What can hang from each mark:
j450: j163
j163: j80 j139 j450 j511 j738 j859 j912
j859: j163
j59: j450
j80: j163
j350: j80 j139 j738 j859
j139: j163 j350
j738: j350

Each row was made from one small tree. The marks that hang from a mark follow it in brackets, in the order of their numbers. Every link used is in the known rows. Write each row's tree.
(in the rows, 128 means zero)
Known rows:
j59{j450{j163{j80 j912}}}: [106 137 100  81 135 105 118 118 115 152 147 121 103 124 145 114 120 136
  80 113 138 161 143 152 102 113 111 161 108 113 146 131 128 113 112 110
  98 115 131 119  90]
j350{j80}: [125 127 127 122 101 122 134 116 116 155 133 134 121 135 124 114 136 143
 120 126 116 140 144 124 114 134 129 134 138 137 146 131 139 132 122 117
 109 120 142 125 131]
j350{j80 j859}: [134 146 117 125  97 116 149 109 114 164 131 129 112 136 114 110 142 138
 126 105 112 158 151 123 106 122 122 129 136 131 148 146 136  93 114 106
  99 116 148 129 130]
j163{j80 j450 j511}: [113 105 104  85 137 126 118 105 124 147 137 133  84 111 146 100 107 136
  90 137 136 202 153 168 125 124 152 153 122 111 148 126 148  76 136 124
 108 111 147 115 105]
j859{j163{j80 j139 j912}}: [115 117 103  70 150 117 119 101 121 144 137 137  81 110 165 108 118 155
  62  93 110 189 145 129 126 132 141 159 112 111 144 102 141 146 112 114
 128 102 136 110 108]
j80{j163{j859}}: [127 136 122 123 143 121 142 105 106 128 130 136 118 122 136 105 130 144
 144 124 124 122 131 115 120 123 137 151 118 134 151 107 129 140 125 108
 114 115 143 116 120]
j163{j139 j511 j859}: [143 112 104 105 146 121 140  92 120 148 132 121  95 112 146 104 117 146
  85 117 122 155 136 135 132 134 143 150 114 136 161 120 137 128 113 116
 113 111 122 122 103]
j738{j350{j80{j163{j859}} j139}}: [134 107 118 113 109 129 143 108 106 156 121 135  96 121 129  89 125 151
 122 116 118 130 138  99 109 132 133 140 126 130 147 150 119  46 117 137
  91 101 156 117 122]
j139{j163{j859} j350}: [142 143 107 115 138 128 132 116 107 150 141 133 121 139 137 112 136 150
 120 102 112 144 138 124 132 108 102 146 128 124 156  94 146 216 105 146
  85 136 134 100 106]
j163{j450 j511 j912}: [117  94 100  82 146 122 106  90 124 138 137 133  88 109 161  98 131 124
  93 111 127 201 153 172 130 131 139 152 111 128 148 128 145  46 133 109
 129 115 141 112  99]
j859{j163{j139 j450}}: [141 110 111 105 147 124 132 102 121 134 132 135 103 101 149 109 126 151
  78 101 121 170 141 123 137 128 135 155 121 124 151  95 140 113 128 110
 137 102 135 116 121]
j859{j163{j139 j738{j350} j912}}: [130 101 118  67 158 123 129  80 129 159 141 136  85 103 157  93 135 146
  60  77 107 150 141 124 124 147 116 157  95 118 135 129 132  97 119 127
 133 113 152 108 102]
j59{j450{j163{j511 j859}}}: [138 141 103  98 132 106 138 108 115 144 141 107 118 125 137 114 113 137
  97 106 143 154 134 140 116 108 114 155 104 133 161 131 115 140 109 106
 106 116 120 122  85]
j80{j163{j450 j511 j738}}: [123 106 118  88 147 122 117 102 116 137 132 141  97 100 151  96 134 125
 102 115 150 170 147 162 126 127 150 162 118 120 140 111 142  62 149 121
 116 114 160 110 110]
j350{j738 j859}: [143 166 125 127 109 119 163  95 116 145 132 135 101 130 103 105 119 139
 156 106 121 149 154 135 107 118 108 130 133 127 151 147 144 131 116 100
  91 119 144 112 116]
j450{j163{j139 j912}}: [122 119 105  95 152 112 130 100 117 149 133 129 112 121 142 107 135 137
  65 107 123 156 142 149 122 129 123 157 120 124 146 121 132 162 106 105
 122 111 113 116 100]
j859{j163{j80 j450 j511 j912}}: [102 105  94  47 148 120  94 103 127 139 140 136  75 101 175 100 108 144
  68  88 125 241 157 154 132 124 150 161 100 107 143 116 143  84 131 116
 126  90 150 104  93]
j59{j450{j163{j738 j912}}}: [122 137 104  82 140 103 113 104 117 152 148 123 113 121 137 118 143 126
  85  87 145 130 139 141 103 118  99 163 107 119 140 128 125 111 116 103
 113 131 135 117  87]
j859{j163{j139 j450 j738 j912}}: [135 105  99  68 159 119 101  88 126 142 142 144  80  91 168 106 141 142
  51  65 124 178 147 130 130 135 138 166 105 114 138 105 143  95 129 119
 140 107 148 108 103]
j450{j163{j139{j350}}}: [135 145 111 120 141 120 145 117 116 152 129 132 128 129 139 110 137 143
  67 129 124 154 139 153 127 121 102 150 148 126 150  97 138 209 104 137
  93 119 114 116 107]
j859{j163{j738}}: [122 132 118  98 133 116 122  99 121 138 142 140 117 121 130 115 134 146
 113  75 128 137 141 104 124 128 118 155 117 119 136  95 138 188 127 108
 126 126 149 115 113]
j80{j163{j139{j350} j912}}: [127 124 115  99 157 128 125 110 111 138 124 140 100 117 173  98 148 139
  87 133 116 154 138 150 128 130 117 155 135 135 149  90 148  94 115 138
 101 113 136 105 117]
j59{j450{j163{j511}}}: [128 129 110 105 126 106 141 111 117 144 139 109 127 129 130 113 118 129
  91 117 144 155 138 154 113 110 110 151 117 133 155 122 123 120 117 104
 114 121 123 122  96]
j450{j163{j738{j350{j139}} j859}}: [136 118 102  98 130 115 135  79 118 158 136 134 102 121 111  95 121 142
  89  78 137 125 139 104 109 126 109 155 118 103 138 147 118 151 109 135
  97 121 140 120  88]
j450{j163}: [117 137 116 121 133 110 142 111 114 144 134 131 138 136 118 112 129 137
 111 118 131 143 141 143 117 119 114 147 131 123 144 115 129 209 116 102
 116 122 123 121 110]
j859{j163{j139{j350}}}: [140 134 113 113 140 126 139 110 121 142 130 138 114 123 155 113 132 156
  80 105 115 159 135 121 140 123 107 147 138 131 152  73 145 172 109 134
 106 114 129 111 122]
j163{j511 j738{j350{j139}} j912}: [123  77  99  73 132 124 116  70 129 159 133 136  74 115 141  83 127 127
  76  84 126 164 150 138 115 141 122 152 111 112 136 151 139  17 124 136
 115 128 155 113  90]
j859{j163{j912}}: [112 117 109  92 142 114 118  98 120 132 139 139 113 126 150 111 130 144
 113  84 113 167 143 122 127 129 117 149 110 126 143 101 139 158 120  99
 143 116 138 111 111]
j80{j163{j139 j738{j350}}}: [137 104 140 105 155 129 151  93 117 157 128 137  99 106 138  85 136 137
  89 137 119 107 134 135 119 144 130 153 116 122 138 128 135  58 133 132
 115 123 156 113 120]
j59{j450{j163{j738}}}: [132 145 112 111 130 104 133 110 114 151 146 121 126 124 119 122 138 129
  95  98 149 110 137 132 103 113  97 158 117 119 143 115 125 143 121 108
 104 134 136 125  99]
j163{j450}: [129 118 115 125 136 124 131 103 121 138 136 138 111 117 131 109 133 134
 116 128 128 147 142 145 121 123 128 145 129 126 149 115 144  94 138 109
 127 126 142 121 120]
j139{j163}: [128 120 118 121 136 122 145 111 107 145 139 128 131 141 118 111 137 142
 127 113 115 134 141 132 126 116 114 145 127 121 149 103 146 172 123 119
 120 141 132 110 122]

Write each row's tree:
[128 114 101  70 151 123 116  97 127 144 131 132  92 113 184 102 129 147
  52  89 113 209 144 152 143 129 120 154 120 133 152  89 148 138 107 136
 111 106 129 100 100] | j859{j163{j139{j350} j511 j912}}
[112 124 107  88 139 122 117 113 120 140 140 142  93 109 148 111 108 152
  96 106 128 193 148 131 129 120 143 156 119 108 142 102 141 131 136 114
 120 102 149 112 113] | j859{j163{j80 j450}}
[131 122  99  80 151 120  97  85 124 144 148 144  77 101 155 108 140 130
 101  75 130 152 146 130 119 133 133 161  98 114 140 133 139  88 130 116
 112 122 154 115  94] | j163{j450 j738 j859 j912}
[114 107 116  96 153 122 115 105 111 130 130 143  99 107 160  99 142 128
 119 126 129 167 144 153 121 126 137 157 115 128 143 113 140  48 140 109
 132 111 149 111 118] | j80{j163{j450 j912}}
[124 128  99  67 138 101 110  98 122 154 147 115 105 116 147 110 130 123
  69  81 146 163 145 165 109 119 107 163  98 121 143 132 125 104 116 109
 111 122 133 113  77] | j59{j450{j163{j511 j738 j912}}}
[109  89  93  48 156 124  98 111 116 156 143 128  76 114 161  95 122 133
  72 110 122 231 161 179 130 116 145 161 103  98 146 127 152  76 128 133
 116 118 144  95  92] | j139{j163{j80 j450 j511 j912}}
[147 131 112 124 138 107 151 115 112 149 136 111 122 120 129 118 126 138
  76 125 140 122 131 140 113 115 106 156 124 132 156 115 126 116 110 107
 116 119 114 126 107] | j59{j450{j163{j139}}}
[136 106  92  76 150 127 125  97 124 154 137 125  63  93 160 100 102 151
  63 123 128 199 146 157 132 131 167 159 111 114 158 128 142  74 122 129
  96  97 137 115  96] | j163{j80 j139 j450 j511 j859}
[110 120 121  88 150 116 115  98 112 138 136 144 104 117 148 101 149 128
 111 100 127 133 141 134 115 133 130 161 113 120 134 111 140  99 133 110
 120 127 155 108 110] | j80{j163{j738 j912}}
[119 146  91  74 140 107 115 114 113 150 150 118  92 118 152 117 113 141
  84 102 135 162 140 135 103 110 113 164  95 113 152 137 118 136 108 108
  92 108 129 120  77] | j59{j450{j163{j80 j859 j912}}}
[142 112 104  99 103 118 120 108 107 164 136 135 108 135 106 112 147 144
  92  71 129 137 150 107 114 120 123 149 138 105 138 120 145 120 113 141
 102 136 150 110 121] | j350{j80 j139{j163{j738}}}
[104 126 107  71 141 118 107  94 123 156 147 145  81 117 144 106 129 138
  90 102 124 153 152 140 110 137 132 160 114 104 132 128 148 123 127 121
 107 129 153 113  99] | j163{j80 j738 j912}
[133 101 111 101 125 122 134  81 125 149 135 143 100 119 124  97 124 148
  94  70 124 134 142  91 118 130 108 150 120 109 134 121 133 105 124 128
 123 125 157 115 109] | j859{j163{j738{j350{j139}}}}
[129 123  98  88 148 127 121 117 108 150 147 131  91 115 137 106 120 150
 103 110 122 174 148 136 125 111 142 158 108 100 151 116 144 138 124 129
 101 121 146 105 101] | j139{j163{j80 j450 j859}}
[132  91 122  84 139 129 128  84 133 163 140 133  88 102 141  86 124 124
  85 119 128 164 148 166 121 139 130 149 106 115 139 148 138  39 147 137
 119 122 162 114  99] | j163{j450 j511 j738{j350}}
[123 127 107  93 144 135 115 128 111 158 141 139 100 125 143 107 131 145
  91 129 127 188 151 161 130 105 121 152 136  98 146  95 157 138 124 161
  79 128 149  94 108] | j139{j163{j80 j450} j350}
[116 129 114  85 155 117 112  93 110 134 139 144  93 109 159 102 142 137
 120  87 129 127 139 117 117 132 133 164 100 121 139 118 134 119 126 110
 108 120 156 110  98] | j80{j163{j738 j859 j912}}
[142 145  99 105 140 113 149 109 118 164 124 122 111 126 140 100 129 136
  55 102 125 205 149 166 129 111 110 146 136 122 156 120 137 149  91 127
  78 110 119 117  95] | j450{j163{j139{j350{j859}} j511}}
[133 120 103  96 141 120 132 102 111 147 140 117 112 131 133 105 123 144
 116  99 121 162 142 138 133 119 131 148 108 121 158 114 139 179 113 123
 116 129 129 105 101] | j139{j163{j511 j859}}
[137 132 134 117  99 123 160 105 120 177 132 126 107 134 116  93 137 135
 126 121 102 154 149 133 102 131 115 121 123 129 145 177 128  43 115 118
  96 114 156 130 126] | j738{j350{j80 j859}}
[120 114  87  59 156 126 104 109 110 150 150 134  77 112 156 105 121 145
  94  95 117 190 151 141 124 115 143 163  99  99 148 124 143 121 121 127
 107 119 145  98  92] | j139{j163{j80 j450 j859 j912}}
[130 103 132  78 107 125 130  98 128 182 138 128  97 119 134  91 132 136
  86 118 120 160 149 141 113 150 133 137 117 126 136 163 132  81 129 143
 103 124 162 119 108] | j163{j511 j738{j350{j80}}}
[123 108  93  62 155 122 116  91 124 152 138 125  63 102 170  98 108 148
  61 109 115 194 146 150 127 141 157 161 103 117 154 132 140 102 108 123
 106 101 128 112  87] | j163{j80 j139 j511 j859 j912}
[146 134 119 117 113 129 137 119 119 167 129 132 108 127 147 110 144 149
  82 135 117 148 140 135 124 135 120 138 156 139 151 108 147 127 109 150
  81 116 133 116 132] | j163{j139{j350{j80}}}
[136  85  84  82 143 119  96  88 112 147 141 141  88 114 134 106 148 130
  81  57 134 164 154 134 122 115 122 165 118  92 136 115 150  48 124 133
 127 138 150 100  99] | j350{j139{j163{j450 j738 j912}}}
[112 115  86  58 149 125  95  91 124 148 144 135  60  99 172  98 108 139
  82 106 127 220 152 159 124 130 158 159  98 112 150 139 141  59 129 123
 103 101 144 107  81] | j163{j80 j450 j511 j859 j912}
[140  67 102  93 136 133 135  89 116 155 131 126  99 120 127  84 122 136
  88 107 124 184 151 156 130 115 124 146 119 108 149 135 140  14 127 146
 125 123 146 103 104] | j738{j350{j139{j163{j450 j511}}}}
[125 119  94  66 139 123 102  95 126 154 147 136  65  96 151 103 110 139
  77  99 140 186 152 147 122 131 159 163 104 103 143 131 142  96 135 129
  89 110 157 114  85] | j163{j80 j450 j511 j738 j859}
[137 106  89  89 113 118 111 108 103 155 136 130  94 133 135 110 139 150
  98  65 113 164 149  93 117 119 127 150 120 117 150 134 135 110 100 135
 104 118 138 105 106] | j350{j80 j139{j163{j859 j912}}}
[126 107  84  96 119 114 140 105 106 156 128 124  87 136 112  98 113 141
  95  78 127 211 161 139 120  98 131 152 126  91 151 127 147  75 104 127
  93 125 141 110 101] | j350{j139{j163{j80 j511}} j859}
[122 128 103 100 141 126 121 105 119 144 143 140  84 108 144 108 111 147
 110 124 131 165 144 132 121 123 148 155 116 111 148 128 138 114 128 121
  96 111 146 117 104] | j163{j80 j450 j859}
[115 116 127  88 134 129 136  95 126 168 143 140  89 120 125  93 121 140
  96 134 121 126 144 135 107 142 126 147 117 105 132 146 140 114 132 136
  94 131 163 118 106] | j163{j80 j738{j350}}
[138 123 117  99 143 116 132  96 122 143 137 136 104 109 138 113 133 151
  74  78 122 137 139 110 129 134 127 159 120 119 141  92 141 164 119 115
 130 120 140 117 117] | j859{j163{j139 j738}}
[143 115 114 126  91 125 160  95 116 173 123 131  95 137 105  93 131 137
 115 103 110 155 151 108 101 124 112 126 135 119 145 172 127   4 110 129
  98 114 154 132 125] | j738{j350{j80 j139 j859}}
[143 112  98  78 149 123 111  98 116 153 148 128  91 107 140 101 133 135
  90  77 135 174 149 144 132 117 141 160  99 107 149 120 144 137 130 131
 110 127 148  99  90] | j139{j163{j450 j511 j738 j859}}
[129 115 112  99 149 123 127 106 111 128 129 132  97 103 157  97 120 136
 112 121 138 176 140 150 130 122 153 155 109 131 154 115 133  73 135 116
 115 102 147 111 107] | j80{j163{j450 j511 j859}}
[125 142 103  97 138 111 133 104 116 145 137 119 122 127 133 106 116 139
  98 104 131 173 142 140 125 123 130 151 112 127 154 128 124 217 109 109
 104 109 120 117  87] | j450{j163{j511 j859}}
[ 98 124 102  71 143 118 110 104 121 139 142 142  93 122 157 110 114 149
  94  92 112 185 149 118 123 127 131 155 107 111 140 108 141 155 121 109
 125 107 145 110 104] | j859{j163{j80 j912}}
